What can hang from each mark
L: X
T: Z
Y: S
U: D J Q T
J: U
M: Y
H: X Z
Z: S T W
D: U Z
X: H
W: Z
Q: Y
K: X
S: Y Z

Each row was made from one small tree. Brackets hold a mark, then the marks that hang from it, in alphabetical order. Every link used is in the known rows. Write each row's tree.
In the rows, 128 means zero.
Known rows
(Q (Y (S Z))): [ 95 125  83 147 135 133 112 133 145 123 151 103 147 139 138 167 102 129
  90  82 136 125  83 125 119 105 191 130 121 129 122 152 140 114 137]
(D Z): [126 135 142 121 159 120 122 106 133 109 127 129 108 145 121 140 131 127
 139 126 107 114 128 138 131 121 138 143 139 123 131 126 137 122 122]
(W (Z (S Y) T)): [151 115 138 137 101 138 110 125 136 148 139  78 151 115 122  98  59 143
  89 153 171 175 106 191 155 124 144 118  74 139 143 105 109 105 119]
(M (Y S)): [104 116 128 169 172 137 108 128 129 120 154  93 121 148 131 184  86 131
  96  92 115 147 117 125 127  98 139 146 126 113 146 144 134 119 144]
(L (X H)): [102  94 168  96 176 132 149 140 121 130 119 173 112 175 120 120  80 131
  98  67 119 169 165 115 124 114  79 120 130 142 120 123 118 150 163]
(Z (S Y) T): [135 106 142 138 125 134 107 140 131 131 144 100 142 107 140 130  73 141
  97 144 161 165 102 151 148 105 113 105  72 139 145 119 114 115 127]
(X (H Z)): [127 105 187 111 163 135 162 143 125 127 102 173 114 163 132 105  82 128
 106  82 143 161 124 132 138 133 102 151 143 131 124 121 111 111 150]
(K X): [116 104 127 123 163 141 118 147 131 121 124 175 117 164 119 133 110 130
 108  62 100 149 133 116 111 103 112 139 105 137 133 119 116 132 141]
(D (U J T)): [143 148 130  81 173 133  95 148 114 108 136 149  95 130 113 106 156 129
 169 107  40  91 127  96 116 121 153 118 152 144 111 143 139 146 144]
(K (X (H (Z W)))): [115 115 193 118 133 149 183 151 121 157  84 179 148 157 126 106  80 131
 113 102 158 181 152 122 128 130  87 149 117 122 135 111 102 118 163]
(H (Z T)): [139 117 154 125 130 133 154 127 141 116 110 138 113 134 133 129  94 128
 109 134 146 158 107 142 144 132 120 142 125  99 147 128  97  94 146]
(W (Z S)): [143 108 134 133 131 145 110 130 126 129 129 119 140 136 125  98 102 135
 117 119 139 162 109 167 132 140 162 130  91 136 128 121 116 109 105]
(D U): [129 136 127 109 168 118 118 140 122 104 131 137 105 144 116 115 105 122
 125 106  58 134 118 110 109 118 143 123 138 136 134 140 106 141 135]
(X (H (Z S W))): [125 110 198 126 123 148 171 149 109 149  89 148 159 123 148  99  89 140
 127 146 184 185 123 141 141 145 105 127 101 120 127 127 111 104 138]
(J (U D (T Z))): [124 144  98 120 119 147  96  97 116 123 153 154 101 126 117 131 217 129
 146 114  88  36 140 138 123 130 127 154 168 143 100  98 154 147  94]
(H X (Z S T W)): [145 126 159 166  88 143 173 150 120 152  84 119 159 110 142 103  92 133
 130 203 205 187 118 140 162 162  98 122  81  95 163 134 101  88 149]
(S Y (Z T W)): [127 154 121 127  99 134 103 128 140 159 141  61 151 115 122 117  81 117
  75 151 172 165  92 135 157  85 144 115 102 138 134 142 101 132 137]
(S Y (Z T)): [132 137 112 124 128 128  93 132 148 141 151  85 127 130 119 117  64 124
  63 109 153 154  87 137 154  84 138 122 109 152 133 133 105 129 134]
(S Z): [124 136 107 117 156 135  90 134 138 123 138 121 113 153 119 114 104 116
  90  78 116 143  92 120 132  97 159 137 126 150 118 152 114 132 119]
(M (Y (S (Z T)))): [109 138 113 155 130 142 111 116 139 137 158  54 124 122 118 180  51 126
  76 125 148 161  94 124 145  93 147 129 123 104 143 161 116 116 145]
(L X): [110 107 138 117 169 129 123 137 133 118 125 157 111 172 123 131 114 127
  98  83 107 157 145 121 119 112 106 131 117 128 132 124 112 141 154]
(Z (S Y) T W): [132 123 153 144  98 141 115 140 123 149 134  83 169  93 144 128  90 141
 105 187 177 175 108 148 150 104 119  93  67 129 146 125 111 118 129]
(L (X (H (Z S)))): [113  91 196 118 154 138 182 157 122 143  87 178 133 154 138  99  67 144
 104 105 180 195 147 139 135 146  71 131 108 121 135 108 105 113 165]
(H X Z): [140 125 135 159 162 130 151 157 127 125 101 160 110 176 130  97 100 120
 111  98 146 156 123 134 147 147 109 172 127 125 150 128 109 106 152]
(K (X (H Z))): [116  99 183 113 163 144 177 156 126 141  93 203 122 172 122 107  68 133
 106  58 143 171 146 130 126 129  80 159 125 132 132 104 104 116 163]
(J (U (Q Y) T)): [144 103  32 149  90 103 104 126 112 111 160 137 123 126 136 146 216 126
 131 118  95  62 137 102  89 145 124 120 147 143 116 134 153 156 107]
(M Y): [135 108 109 157 173 120 107 132 116 119 145 108  96 157 110 140 105 116
  98 100  98 149 119 130 128 106 126 142 127 129 152 134 127 138 132]
(J (U D Q T)): [142 134  67 134 111 120  84 110 125 113 167 145 110 117 125 144 241 116
 156 116  85  49 154 100  99 131 104 137 161 155 107 127 162 161  95]
(J U): [127 108 115 121 126 135 102 131 123 105 144 150 122 143 132 137 154 124
 106  99 101 122 112 102 105 107 127 124 130 142 110 143 103 130 112]
(H (Z (S Y) W)): [135 131 164 165 119 137 130 158 128 153 111 105 163 121 153  96 104 137
 102 161 197 181 101 165 147 127 129 144  79 128 152 113 110  97 135]
(Z S T W): [129 113 157 128  91 146 130 125 122 133 120 110 158  91 143 141 110 139
 130 191 156 170 112 132 141 122 125  87  73 105 137 144 108 110 124]
(S Y): [127 121 130 136 168 124  87 144 130 124 149 123 118 156 132 120 101 126
  86  80 123 140 109 138 135  90 130 141 109 159 133 121 121 133 133]
(D U (Z W)): [128 177 150 112 136 109 145 109 121 124 112  99 127 122 111 123 134 127
 163 181  81 117 137 120 119 134 151 124 152 107 142 137 123 137 129]
(S (Z W)): [122 148 116 124 130 140 103 131 130 140 129 104 139 141 124 114 118 114
 102 118 134 152  98 115 134 101 167 129 117 133 123 158 107 137 122]
(U D): [126 127 130 127 168 134  99 120 134 112 143 147 109 139 115 142 158 112
 132  96  87 114 126 129 123 107 136 140 132 144 130 122 144 135 121]
(J (U (D (Z W)) Q)): [133 157  95 143  75 107 130  83 132 129 140 113 143 103 122 152 239 114
 176 186 121  65 168 110 103 139 123 129 165 123 116 124 150 149  87]
(T (Z (S Y) W)): [113 136 141 150 112 137 112 133 112 154 129 106 152 122 150 100 111 145
 106 139 175 131 115 175 149 124 144 131  98 138 128  93 124 131 104]
(Y (S Z)): [ 92 143 124 131 154 149  92 130 151 122 148 104 131 143 141 163  85 129
  90  69 129 143  88 114 125  93 171 140 125 134 113 159 121 114 129]
(U (D (Z T)) J Q): [146 147 118 104 110 106 135  88 149 117 140 126 111  93 108 151 193 119
 194 169 111  66 165 128 129 142 131 116 171 124 115 115 166 137 109]

Which tree is each row?
[127 130  67 128  90 120 104 106 109 114 157 147  98 136 142 121 201 133
 136 104 100  43 150 124 107 152 117 146 180 140  93 112 136 156  79]
(J (U Q (T Z)))
[146 156 109 126 136  98 121 117 116 114 133 111 112  98 129 117 165 138
 189 175  82  81 157 124 111 167 120 115 145 124 136 127 161 147 103]
(D (U Q T) (Z S))
[ 98 140 131 121 125 152 108 120 155 125 148  90 135 119 138 174  63 131
  90 109 146 151  85 117 140  92 158 120 117 116 117 161 108 106 140]
(Y (S (Z T)))
[130 109 208 118  91 148 186 137 117 153  84 132 163  98 144 113  68 142
 128 186 197 194 123 142 151 145  93 108  96 100 135 126 101  95 145]
(X (H (Z S T W)))
[ 91 154 132 135 125 156 101 127 142 141 141  90 161 129 147 159 101 129
 103 112 149 153  92 110 128  96 178 133 119 121 117 166 117 115 130]
(Y (S (Z W)))
[136 144  86 137 101 102 123  86 138 109 146 135 116 117 116 150 223 114
 165 149 106  54 161 114  98 139 114 140 173 137 113 118 153 144  86]
(J (U (D Z) Q))
[142 123  60 111 126  82 134 152 116 103 137 142 118 128 119 118 165 121
 161 111  59  88 134  94  86 153 173  98 165 141 119 135 139 161 123]
(D (U J (Q Y)))
[140  98  63 130 128  98 120 142 123 108 142 152 123 138 132 134 180 119
 145  93  99  93 133 107  99 145 166 112 148 146 111 132 150 144 118]
(U J (Q Y))
[119  87 205 109 121 141 197 143 128 147  83 159 138 130 134 112  46 148
 103 146 195 205 150 144 148 149  58 112 101 105 138 109  94 104 171]
(L (X (H (Z S T))))
[133  92 198 114 118 143 179 141 120 136  93 151 135 112 143 114  52 144
 115 146 184 182 115 145 153 145  87 117 105 112 133 122 104  93 144]
(X (H (Z S T)))
[103 150  48 146 115  95 131 139 144 120 150  86 139 126 134 155 107 127
 115  96  98 106 111  99  92 134 189 118 161 129 128 155 134 146 122]
(D (U (Q (Y (S Z)))))
[150 113 150 162 116 136 166 153 126 135  87 142 135 126 139 104  77 135
 115 160 189 181 110 147 160 157  90 133  87 105 159 128 103  85 148]
(H X (Z S T))
[120 111 199 106 100 152 201 142 125 160  84 164 150 133 123 118  61 136
 112 136 174 191 150 126 140 132  73 129 113 100 141 115  90 111 173]
(K (X (H (Z T W))))
[122 155 113 138 130 132  85 139 133 156 143  80 149 143 124 101  99 117
  75 110 155 156  91 130 143  86 159 133 105 155 129 140 113 139 128]
(S Y (Z W))
[126 145 125 115  96 141 118 119 135 144 127  86 142 114 121 126 101 120
 100 159 145 162  96 116 146 103 153 109 112 119 126 162 102 128 131]
(S (Z T W))
[111 128 142 134 108 145 129 125 108 137 118 131 145 119 148 112 130 145
 131 149 150 127 119 154 138 139 152 121 109 117 115 109 119 124  94]
(T (Z S W))
[123 138 100 145  91 131 113 121 103 140 133 119 132 107 156 111 179 143
 162 155 134  82 151 150 129 169 129 129 128 120 111 111 153 149  84]
(U Q (T (Z S W)))
[138 139 143 166 135 135 160 152 119 142  91 142 138 159 136  96 116 118
 118 138 165 164 128 131 147 147 117 162 117 113 154 133 108 106 153]
(H X (Z W))
[143 155  82 133 107 108  99  82 130 115 157 128 109 109 115 151 252 116
 183 155  95  26 170 115 105 143 105 143 175 137 111 115 177 152  87]
(J (U (D Z) Q T))
[128  94 189 124 149 144 159 151 116 132  97 166 133 139 146 100  76 140
 116 104 166 174 117 143 141 143 100 132 111 129 127 120 115 101 138]
(X (H (Z S)))
[112 108 204 123 122 144 189 152 115 160  77 157 158 140 144  95  83 143
 116 144 196 206 156 138 139 149  76 124  96 111 137 111 104 115 165]
(L (X (H (Z S W))))
[145 120 142 151 132 131 167 145 131 127  95 143 114 149 128 109  80 123
 108 137 162 164 119 135 158 148  95 149 121 107 155 131 101  99 160]
(H X (Z T))
[143 132  50 132 134  85 121 136 114 105 145 124 106 125 122 126 172 125
 154 123  50  73 142 108  93 156 142 117 160 132 139 136 157 166 122]
(D (U (Q Y) T))
[127 123 145 153 128 138  98 150 119 145 135 101 164 118 147 117 111 137
 106 145 163 164 104 144 139 106 133 113  69 147 139 123 122 123 121]
(Z (S Y) W)
[ 94 150 139 126  96 157 118 117 148 142 140  70 162 105 143 174  78 131
 102 148 164 160  90 113 141  96 166 113 110 101 122 167 105 109 139]
(Y (S (Z T W)))
[126 118 200 109 102 143 188 128 121 146  89 136 143 124 134 118  71 131
 117 160 168 177 129 131 153 138  97 128 131 101 134 132  95 106 157]
(X (H (Z T W)))
[ 92 143  91 154 107 138 119 127 138 142 141  82 175 125 140 169 114 126
 100 123 154 139  90 116 119 106 197 121 114 119 126 159 135 118 138]
(Q (Y (S (Z W))))
[152 132  55 110 131  90 116 147 110 108 145 139 108 123 119 116 190 125
 177 115  47  60 146  96  92 155 162 105 169 144 116 135 164 165 127]
(D (U J (Q Y) T))
[150 152 121  83 109  90 152 111 136 106 125 117 103 100 112 129 140 129
 187 175  83  87 157 107 116 155 139  96 178 110 121 134 129 143 120]
(D (U J Q) (Z T))
[142 165 141 100 169 135  94  97 131 121 142 144  99 115 101 140 219 122
 198 141  83  49 151 137 135 123 146 143 157 137 111 116 193 134 126]
(U (D Z) J T)
[139 135 121 136  98 105 140  87 144 123 133 104 127  76 124 157 168 129
 179 200 140  94 154 150 132 153 110 105 130 113 135 111 164 127  91]
(U (D (Z S T)) Q)
[100 124  89 138 104 136 128 120 150 127 147  87 151 114 133 185  77 131
  90 120 152 136  83 124 132 106 175 113 117 110 129 155 126 105 144]
(Q (Y (S (Z T))))
[142 133 102  96 146 101 116 150 122 100 135 147 101 134 126 109 150 123
 162  98  57 107 142  87  96 139 155 110 167 145 108 143 123 160 121]
(D (U J Q))
[144 114 142 172 150 137 150 163 120 132  93 158 131 149 143  93  95 130
 116 121 178 172 111 143 148 156 105 149  93 125 151 124 114  94 141]
(H X (Z S))
[137 160 118 117 114 109 128  96 135 132 131 121 135 104 116 136 228 112
 203 171 114  68 174 122 117 145 153 127 168 129 111 120 173 150 102]
(U (D (Z W)) J Q)
[138 137  88 135 152 118  87 115 129 115 160 139  97 126 123 142 207 114
 160 105  77  67 156 120 115 129 112 143 154 149 125 121 177 156 104]
(U D Q T)
[133 134 131 133 110 131 117  98 132 119 134 133 140  96 117 146 198 129
 164 174 135  88 132 131 114 128 123 120 120 130 119 114 150 117  91]
(J (U (D (Z S))))
[132 141 164 144  91 128 130 109 129 151 124  66 165  82 136 132 104 144
 133 221 186 149 122 164 158 120 120 104  78 108 149 117 128 108 128]
(D (Z (S Y) T W))
[128 156  86 114 134 105 117 122 111 112 141 133  82 136 126 103 156 132
 154 107  52  56 157 129 113 162 135 142 190 133 118 111 142 169  97]
(D (U Q (T Z)))
[141 141 126 102 175 150  77 123 126 116 149 166 100 124 109 132 208 119
 173  99  70  74 136 119 127 110 143 138 142 154 107 123 176 143 133]
(U D J T)
[115 100 197  99 134 132 199 137 132 138  89 164 119 155 124 116  50 138
  93 119 167 189 157 134 147 137  61 132 135 105 138 111  91 118 181]
(L (X (H (Z T))))
[148 145  97  94 149 110  96 145 115 107 145 143  91 127 124 109 179 126
 179 104  45  77 151  90  99 145 143 117 169 147 106 145 147 162 123]
(D (U J Q T))
[139 130  44 153  83  84 141  86 135 114 148 126 133 112 111 159 241 113
 163 156 112  40 157 121  89 151 138 127 170 134 126 111 172 147  88]
(J (U (D Z) (Q Y)))
[131 145 120 124 123 125 117  84 140 111 140 136 120 120 106 152 201 118
 155 150 107  72 139 123 113 118 128 136 155 132 117 118 147 130 104]
(J (U (D Z)))
[122  98 190 102 128 143 193 144 133 143  89 183 127 149 121 119  49 136
 106  98 157 181 147 131 139 127  65 136 121 112 137 106  93 108 167]
(K (X (H (Z T))))
[132 145 147 115 133 122 135  80 148 118 131 118 111 105 100 158 147 120
 158 175 116  97 142 149 143 119 123 128 141 109 139 115 154 119 125]
(U (D (Z T)))
[138 128 100 113 147 116 100 127 136 112 150 155 109 130 121 133 202 112
 169  92  83  84 151 107 107 128 143 129 158 157 105 122 157 154 105]
(U D J Q)
[146 135  95 111 155 124  79 122 128 117 159 159  98 118 123 134 231 116
 186  97  73  54 159 108 113 132 133 137 161 156 101 123 182 158 111]
(U D J Q T)
[131 112  51 152 130  94 124 117 132 113 147 139 125 131 120 151 193 109
 139 109  92  80 145 125 100 140 145 130 150 144 137 116 170 153 105]
(U D (Q Y))
